Each row was made from one small tree. The marks that hang from a mark follow it in brackets, in the order of their numbers. Every link used is in the known rows. Write each row's tree.
In the rows, 128 means zero.
Known rows:
K376(K530 K900(K34 K852(K185(K533)))): [125  37 135  94 109 105 130 174 132 106 140 138  87 165  86 103 150  91
 136 122 122 121 126  91]
K185(K376(K530) K852): [106  93  87  94 111 102 132 149  85 135 112  70  93 193  99 119 147 115
 146 143 138 130 140 116]
K998(K900(K376(K530) K852(K185))): [131  63 136  97  98 101 132 162 115 117 115  85  80 159  95 103 150  93
 169 155  82  85 117 118]
K530(K376(K900)): [128 105 142 108 106 108 130 126 129 121 133 112 108 172 101 117 135 136
 191 124 101  90 117 131]
K376(K530 K900(K34 K852(K185))): [130  46 142  89 112 104 126 171 133 102 147 144  82 157  87  99 146  95
 146 121 116 108 125 109]
K376(K900): [126 102 138  87  98 106 129 142 121 120 107 110 107 142  93 105 135 128
 174 128 107  96 131 132]
K185(K376(K530 K900(K34)) K533 K852): [103  48  82 101 115  92 141 167 106 134 116  76  90 194  97 125 154 104
 108 129 153 160 137  77]
K852(K185(K533) K900(K34)): [ 95  41 129 135 116 100 127 150 109 117 113 128 130 161 101 116 143  69
 156 115 148 127 114  79]
K691(K533(K900(K34 K376 K852(K185)))): [115  63 143 117 117 105 117 143 117 122 116 106 104 171 101  88 157  84
 159 133 112 107 106  84]
K533(K900(K34 K376(K530) K852(K185))): [117  59 140  87 121 104 123 151 106 121 129 117  69 203 112 102 159  88
 148 128 114  89 104 103]
K900(K34 K376 K852(K185(K533))): [132  33 120 124 109  96 120 159 113 123 118 108  83 182  86 105 165  82
 128 146 124 141  72  84]
K34(K900(K852)): [115 102 150  86 103 131 116 129 104 121  98 105  91 186  94  94 160 111
 177 140 100  91 108 121]
K34(K900(K376(K530) K852(K185(K533)))): [110  57 134  97 109 127 124 153 113 112 114  88  88 209  91 102 174  90
 145 147 112 107 115  98]
K998(K900): [122 109 144  93  90  97 131 134 100 133  87  91 102 145 100 104 131 120
 195 137  73  78 124 127]
K530(K376): [125 117 137 116 104 108 125 115 108 129 123 109 112 189 100 118 138 134
 198 129  98  97 107 127]
K34(K900): [106 112 150  87 103 122 118 121  99 124  94 100 104 187  98  98 150 122
 182 128  97  86 123 127]
K185(K533 K852(K900(K34 K376(K530)))): [ 98  55  97 118 117  94 135 161  99 130 110  93 100 192 101 127 165  88
 126 139 153 164 114  67]
K185(K376 K533(K900(K34))): [103  80 101 102 109 102 129 134  88 149  90  75  98 211 110 116 150 105
 139 119 130 121 117  84]
K185(K376(K530 K900) K533 K852): [100  62  79  97 109 102 145 165 105 135 107  62 100 192  97 128 152 108
 118 138 153 152 151  85]
K34(K900(K376(K530) K852(K185))): [114  67 141  91 112 126 120 150 114 108 121  94  83 200  92  97 169  94
 156 147 106  93 115 117]
K998(K900(K34 K852)): [135  82 148  96  97  94 124 143 108 129 102 114  77 148  96  95 143 105
 177 137  75  94  92 111]

Which tree is each row?
[ 89  66  72 113 114 108 141 161  92 134 106  64 110 199 103 133 158  88
 129 142 167 157 145  76] => K185(K376(K530) K533 K852(K900))
[139  68 137  79 107 106 125 166 130 107 141 138  73 161  84  98 151 109
 147 125 107 113 121 111] => K376(K530 K900(K34 K852))
[111  65  97  92 110 111 130 152  93 138 108  84  80 223 104 114 161  94
 128 126 130 126 122  75] => K185(K376(K530) K533(K900(K34 K852)))
[114  85 136 105 115  99 118 142 113 123 119 101 102 183 100  92 156 102
 159 125 101 109 126  88] => K691(K533(K900(K34 K376(K530))))
[130  42 135 114 102  88 130 158 115 127 105  93  80 161  96 103 153  86
 152 146  90 108  86  93] => K998(K900(K34 K376 K852(K185(K533))))
[100  71  89 105 124  98 129 157  96 127 128  90  91 186 106 120 152  92
 140 132 155 138 129 103] => K185(K376(K530) K852(K900(K34)))
[124  70 139 119 107 115 134 138 134 118 133 115 111 177  98 119 143 112
 175 131 116 105 109 107] => K530(K376(K900(K852(K185(K533)))))
[102  63 129  98 109 131 124 146 106 117 108  91  98 205  95 102 162  89
 152 137 121 104 125  99] => K34(K900(K852(K185(K376(K530) K533))))
[ 91  67 110  95 118  93 136 148  86 144  98  88  85 219 116 124 162 103
 124 130 137 138 117  69] => K185(K533(K900(K34 K376(K530))) K852)
[127  53 135 102 105  94 128 157 110 122 118 107  78 159  98  98 141  87
 164 134  91  93 108 108] => K998(K900(K34 K852(K185(K376(K530)))))
[138  45 129 117 113  96 116 154 114 118 127 116  78 171  88  99 161  88
 141 146 116 124  71 107] => K900(K34 K376 K852(K185))
[123  89 136  82 107 127 118 146 111 113 115  89  74 205  89  96 175 108
 157 150  97  99 111 119] => K34(K900(K376(K530) K852))
[128  51  92  98 104 106 133 169 119 124 122  87  84 189  84 112 158 100
 117 131 132 146 125  82] => K185(K376(K530 K900(K34 K852)) K533)
[102  45 114 123 125 101 125 158 111 109 140 116 111 168 102 111 141  70
 156 116 148 112 129 107] => K852(K185(K376(K530)) K900(K34))
[135  84 134  75  99 118 130 164 127 108 131 121  84 157  84 102 150 114
 160 136 107 102 138 121] => K376(K530 K900(K852))
[113  52 119 105 114  98 129 158 117 113 134 106 104 165  95 107 134  97
 150 119 129 104 139 119] => K852(K185(K376(K530 K900(K34))))
[138  39 125 108 114  97 118 166 116 110 143 121  70 184  85 100 165  86
 135 143 114 125  88 103] => K900(K34 K376(K530) K852(K185))
[106  80 154  95 108 130 118 133 107 115 103 111 100 183  97  95 155  97
 176 136 109  86 112 119] => K34(K900(K852(K185)))
